Known rows, with every step that occurs
tobelal-rodop: -0.272  2.748  3.564 -1.583  0.235 -3.297 -0.312 -1.455 -0.109  1.434 -1.506 -0.615  1.609 -0.357  0.953  3.963  1.491 -1.340 -3.667  0.541 -0.820 -0.557 -0.109
tobelal-rodop-nezu-pabina-feso:  0.037  4.440  2.666 -1.217 -2.967 -4.356  0.225 -1.207  1.786  4.382 -5.079 -0.536  0.648  2.038 -1.324  6.865  1.304  1.477 -1.324 -0.016 -3.548  0.145 -0.563
nezu-rodop-tobelal-pabina-feso:  2.547  1.509  1.988 -0.558 -5.254 -2.735  1.286  0.899  4.326  0.964 -3.919 -0.493  4.576  0.004 -3.024 -1.806  2.871 -1.784 -1.338  0.319  1.177 -0.583 -0.960
feso-pabina-kozif-rodop: -1.930  4.611  2.905 -0.477 -3.551 -2.471  1.898 -0.488 -0.592  0.572 -3.001 -2.538  1.684  0.082  0.968  2.546  2.333  0.357 -0.177 -0.451 -3.678 -4.247 -0.337
nezu-rodop:  2.285  4.286  2.381  0.536  0.040 -2.055  2.611  1.743  0.804  0.017 -1.368  1.410  6.038 -0.884 -0.737 -1.035  1.798 -2.333 -1.988  1.196 -0.651 -1.096 -2.290
menif-rodop-tobelal-pabina-feso:  1.907  1.048  2.040 -0.150 -5.945 -2.907  0.412  1.736  3.837  1.343 -2.946 -2.056  3.222 -0.049 -2.372 -0.270  2.285 -0.211 -2.561 -2.164  3.367 -1.082 -0.105
feso-pabina:  0.358  4.932  2.093 -0.232  1.652 -2.403  2.112  2.112 -0.465 -1.140 -1.801  0.065  2.771 -1.260  0.381  1.308  0.838 -0.444 -1.433  0.640 -2.435 -2.144 -0.742
kozif-pabina-nezu:  2.071  2.426  2.315 -0.597  0.017 -3.553  0.384  2.625  0.262  0.273 -0.836 -2.220  6.626  1.578  1.147  3.871 -0.032 -3.170 -1.152  3.262 -1.558 -3.319  0.179
kozif-pabina-nezu-rodop:  3.060  2.753  1.463  0.584 -0.578 -3.301  2.123  3.233  1.812 -0.119 -0.632 -1.111  8.902  1.594  0.269  2.778  1.296 -3.928 -1.359  3.808 -1.987 -2.980 -1.819
pabina-tobelal-rodop-nezu: -0.136  1.653  3.919 -0.018 -1.371 -1.282  0.955 -4.025  0.700  3.626 -2.990 -0.728  2.086 -0.609 -0.908  4.784  1.664  0.523 -3.649 -1.665 -1.716 -0.994  0.562
nezu-rodop-tobelal:  2.177  3.516  2.372 -0.905 -2.016 -0.751  1.197  2.123  2.416 -0.267 -2.378  0.875  6.739 -0.661 -1.446 -2.977  0.663  0.288 -3.143  0.496  0.010 -1.343 -1.822
menif-rodop-nezu-pabina-feso:  2.419  5.383  1.943  1.221 -4.033 -3.395  2.281  2.619  2.516  3.452 -4.215 -0.047  3.812  1.520 -1.878  3.198  0.944  2.003 -0.984 -1.885 -1.171 -0.619 -2.099
feso-pabina-nezu:  0.333  4.259  1.349 -1.294  0.536 -1.687  1.294  3.485  0.904 -2.123 -2.238 -0.376  4.511  0.459  0.315  3.331  1.405 -2.255 -0.314  1.152 -4.832 -3.431  0.451
nezu-rodop-feso-pabina:  3.175  5.619  1.541  2.486  4.317 -1.928  3.307  3.168  1.388 -0.849 -1.862 -0.218  5.412 -0.029 -2.033  1.904  1.381 -0.094 -3.224  1.584 -4.490 -4.129 -1.691
pabina-kozif-rodop-feso:  1.323  3.928  4.235  0.904 -1.277 -2.754 -0.157 -1.535 -0.623  2.855 -2.870 -3.650  2.675  1.248 -1.420  3.305  1.654  0.443 -1.935  0.223 -3.149 -5.424  1.109
tobelal-rodop-nezu: -0.201  4.100  3.090 -1.273 -0.684 -2.052 -0.888 -2.889  1.022  3.508 -2.980 -0.384  1.121 -1.313  0.271  5.772  0.179  0.034 -3.208 -1.629 -1.116  0.594 -0.271
kozif-rodop-feso-pabina-tobelal:  0.111  2.638  3.539  0.983  1.572 -1.550  2.925 -0.052 -0.921  1.099 -2.498 -1.405  3.118  0.552 -1.739  4.882  1.956  2.117 -2.638  1.133 -5.561 -5.680  0.405
tobelal-pabina-feso:  1.773  1.935  2.808 -0.323 -2.667 -4.447  0.760 -0.426  1.274  1.751 -3.116 -1.093  1.657 -0.242 -2.022  1.491  2.876 -3.473 -0.236  0.495  0.709 -0.543  0.471
pabina-nezu:  1.318  3.360  2.459 -1.620 -0.519 -1.941 -0.037  2.018  0.634 -0.364 -1.971 -0.183  5.420  0.741 -0.152  2.203  1.105 -3.187 -0.623  1.150 -2.619 -2.196  0.829
menif-rodop-tobelal:  1.639  3.074  2.565 -0.402 -2.716 -0.815  0.506  2.693  2.009  0.109 -1.434 -0.763  5.241 -0.936 -0.555 -1.766  0.056  1.948 -4.040 -1.991  2.410 -1.630 -0.880
menif-rodop:  1.759  3.781  2.527  0.888 -0.522 -2.226  1.750  2.190  0.572  0.459 -0.533 -0.188  4.571 -0.799  0.254  0.288  1.153 -0.885 -3.080 -1.425  1.597 -1.518 -1.454
feso-pabina-kozif-rodop-tobelal: -2.245  3.912  2.914 -1.828 -5.612 -1.231  0.420  0.113  1.015  0.294 -3.960 -2.927  2.345  0.277  0.159  0.653  1.330  3.135 -1.093 -0.963 -2.958 -4.634  0.259
tobelal-rodop-feso-pabina:  0.635  4.121  2.726  0.477  4.326 -2.923  0.510 -0.015  0.356  0.691 -2.092 -2.139  0.864  0.111 -0.473  6.839  1.330  1.014 -4.492  1.109 -4.564 -3.716  0.385
nezu-pabina-kozif-rodop-menif: -0.938  4.803  3.670 -0.568 -5.278 -2.937  0.035 -2.244 -1.035  3.734 -5.626 -0.337  2.069  2.244 -0.867  2.525  1.347  0.493  0.077 -0.685 -3.427 -1.042  0.990
menif-rodop-tobelal-pabina:  2.687  1.304  1.843  0.467 -3.696 -2.030 -0.458  1.219  2.820  1.024 -2.310 -1.656  4.240 -1.611 -0.636  0.794  0.746  1.213 -3.944 -2.565  4.596 -0.555 -0.322
tobelal-pabina-kozif-rodop:  0.106  2.045  3.273  0.194 -5.101 -4.012 -0.522 -3.314  0.106  2.769 -3.614 -3.023  1.909 -0.387  0.206  3.794  3.123 -1.470 -0.344 -0.862  0.730 -2.121  0.806

Rows
 2.770  1.538  3.063  0.415 -4.718 -2.691 -1.629 -1.782  2.139  1.004 -4.368 -3.494  2.906 -0.577 -1.395 -0.637  1.576  0.580 -1.762 -1.395  2.321 -2.758  1.765 -> rodop-tobelal-pabina-kozif
 0.559  2.465  2.988  0.897  0.945 -1.614  3.789  0.594 -0.705 -1.071 -1.742  0.033  3.777 -0.534 -0.807  0.184  2.234  0.059 -1.767  0.784 -3.156 -3.901  0.002 -> feso-pabina-tobelal
 2.197  2.721  1.669 -1.861 -3.122 -0.078  0.545  3.256  3.942 -1.225 -2.812  0.487  8.301  1.008 -1.372 -1.025  1.145 -1.411 -2.107  1.125 -2.283 -2.446 -0.621 -> pabina-nezu-rodop-tobelal
 2.938  2.885  2.483  4.086  2.905 -1.419  4.093  2.239  0.816 -0.192 -0.877 -2.241  4.705  0.369 -2.217  2.065  2.078  1.894 -4.251 -0.956 -3.045 -6.239 -0.239 -> menif-rodop-feso-pabina-tobelal
 0.992  4.661  2.388 -0.341 -0.387 -3.635 -0.585 -1.704  0.763  4.056 -4.418  0.080  1.936  0.474  0.304  7.761 -0.100  2.907 -2.564 -0.516 -2.428  0.846 -0.764 -> tobelal-rodop-nezu-pabina
 2.320  3.484  1.513 -0.170 -1.073 -1.518  1.929  3.040  2.328 -1.000 -1.690  1.094  7.860  0.933 -0.518  0.783  2.236 -4.229 -1.169  1.404 -3.018 -2.167 -1.172 -> pabina-nezu-rodop
 3.224  2.346  3.399  1.314  0.405 -3.518  2.725  0.295 -1.253  0.939 -2.654  0.681  5.320  1.608 -1.248  1.062  1.753  1.785 -1.301  1.784 -2.208 -2.596 -0.283 -> nezu-pabina-tobelal
 1.902  0.749  4.590  1.289  2.991 -2.466  0.971 -2.698 -0.128  2.274 -1.396 -2.404  2.553  1.217 -2.034  4.856  2.593  0.386 -5.146  1.107 -3.065 -4.526  1.404 -> pabina-tobelal-rodop-feso
-1.612  3.086  3.703 -2.051 -0.668 -1.806 -1.154 -3.066 -0.032  2.574 -2.996  0.587  0.429 -0.415 -0.294  2.803  0.875 -2.753 -3.592 -1.018 -1.674  1.141  1.333 -> tobelal-rodop-menif
 2.814  5.865  2.172  0.492  0.000 -3.164  0.240  0.559  0.155  3.106 -4.767  0.919  4.078 -0.023 -0.707  4.165 -1.048  2.673 -0.764 -0.261 -1.742  0.144 -1.069 -> rodop-nezu-pabina
-1.000  3.741  3.968 -0.752 -4.461 -2.898  0.472 -1.824 -0.874  1.908 -2.709 -2.263  2.758  0.489  0.357  1.373  2.267 -0.671 -0.618 -0.500 -1.484 -3.226  0.043 -> pabina-kozif-rodop
 0.371  3.738  3.462 -1.520 -6.248 -3.132 -0.714 -0.157  0.362  2.037 -4.986 -2.174  3.858  2.203 -0.144  1.805  0.848  4.905 -0.698  0.364 -2.150 -3.308  0.054 -> nezu-pabina-kozif-rodop-tobelal
 1.175  1.157  3.477  0.445  0.017 -4.221  1.889 -1.897 -0.665  2.095 -2.686 -0.342  3.214  2.019 -0.260  4.769  2.748  2.000 -3.117  1.650 -2.726 -1.986 -0.057 -> nezu-pabina-tobelal-rodop
 3.326  1.706  1.659  0.270 -2.696 -1.850  0.430  0.447  3.178  0.386 -3.250  0.044  5.731 -1.495 -1.621 -0.373  1.362 -0.439 -2.789 -0.192  2.444 -0.229 -1.141 -> nezu-rodop-tobelal-pabina
 2.064  4.337  2.788 -0.514 -1.376 -4.950  1.879  2.181 -0.038  1.222 -3.652  0.180  3.221  2.296 -1.890  1.021  1.541  0.091  0.332  2.252 -2.868 -1.568 -0.819 -> nezu-pabina-feso
-1.128  2.823  3.637 -3.609 -4.126 -1.113 -0.963  0.312  0.325  1.733 -2.904 -0.458  3.555 -0.712  0.217  1.196 -0.169  2.088 -2.342  0.208 -0.426 -1.314 -0.093 -> kozif-rodop-tobelal
-0.952  2.875  4.051 -2.110 -6.678 -1.478 -0.873 -1.038  0.674  1.739 -3.720 -2.785  3.179  0.447 -0.260 -0.342  1.239  2.089 -1.468 -0.942 -0.871 -3.418  0.693 -> pabina-kozif-rodop-tobelal
 2.900  5.185  1.432  2.851  3.302 -1.942  2.493  3.665  1.095 -0.212 -0.951 -1.922  3.878 -0.355 -1.019  3.185  0.710  1.558 -4.043 -1.055 -2.219 -4.608 -0.851 -> menif-rodop-feso-pabina
 2.421  2.406  2.874  1.790 -2.768 -4.175 -0.098 -2.526  0.475  1.344 -3.233 -2.941  2.245 -0.661 -0.757  1.160  2.715 -2.494 -0.703 -0.890  1.634 -2.361  1.259 -> tobelal-pabina-kozif
-1.459  0.679  4.578 -0.997 -1.170 -1.122  0.800 -4.444 -0.283  2.742 -2.878  0.568  1.104  0.305 -1.471  1.683  2.276 -2.598 -3.962 -1.166 -2.049 -0.591  1.901 -> pabina-tobelal-rodop-menif
 2.176  4.614  1.707  0.309  3.481 -1.604  0.518  3.791  1.250 -1.259 -2.519 -1.709  4.502  1.363 -1.279  5.038  0.676 -0.969 -1.794  1.614 -6.426 -5.458  1.313 -> rodop-feso-pabina-nezu
-0.149  0.324  4.364 -0.326 -0.003 -2.584  1.663 -2.858 -0.437  1.579 -1.316 -0.969  2.294  0.314 -0.239  2.730  3.032 -0.931 -3.715  0.494 -1.566 -2.225  0.503 -> pabina-tobelal-rodop
 1.968  5.162  2.221  1.349 -1.560 -1.112  1.042  0.979  1.752  2.614 -2.043 -0.114  4.248 -1.610 -0.204  1.970 -0.304  0.301 -2.962 -3.487  1.348 -0.165 -1.562 -> menif-rodop-nezu
 3.254  5.820  1.470  1.972 -1.291 -2.652  1.440  2.247  1.307  3.056 -3.617  0.514  4.919 -0.018 -0.220  4.154 -0.713  3.285 -2.176 -2.356  0.101 -0.099 -2.243 -> menif-rodop-nezu-pabina
 1.262  4.557  0.347 -0.191 -0.105 -1.350  3.240  4.300  2.568 -2.485 -2.093  0.787  6.856  0.619  0.009  2.226  2.487 -3.020 -0.694  1.496 -5.320 -3.244 -1.537 -> feso-pabina-nezu-rodop
 2.508  3.031  3.210  2.566  4.030 -1.670  3.150  0.861 -0.321 -0.192 -2.085 -1.446  3.804  0.472 -2.747  2.120  1.650  1.337 -3.048  1.225 -4.672 -5.940  0.926 -> rodop-feso-pabina-tobelal
 2.388  1.361  2.554 -0.963 -2.389 -2.269 -1.675 -0.395  1.663  0.949 -3.529 -0.985  3.258 -1.850 -1.080  0.764  0.259  0.474 -2.532 -0.464  2.713 -0.295  0.868 -> rodop-tobelal-pabina
 0.538  3.428  1.670 -0.716  3.084 -2.270 -0.138  1.147  1.842 -0.287 -2.276 -2.641  2.261  1.767 -0.302  9.077  1.752 -0.709 -3.484  1.553 -6.925 -4.783  1.576 -> tobelal-rodop-feso-pabina-nezu
-2.379  3.962  4.376 -1.149 -5.373 -1.479 -0.389 -3.291 -0.712  3.197 -4.260 -0.818  1.447  0.520 -0.888  0.261  1.546 -2.378 -0.637 -1.842 -2.149 -1.426  1.595 -> pabina-kozif-rodop-menif
 3.404  3.077  2.215  3.739  3.678 -1.169  5.045  1.514  1.244 -0.749 -1.995 -0.421  6.446  0.597 -3.026  0.965  2.809  0.260 -3.427  1.556 -5.008 -5.853 -1.097 -> nezu-rodop-feso-pabina-tobelal
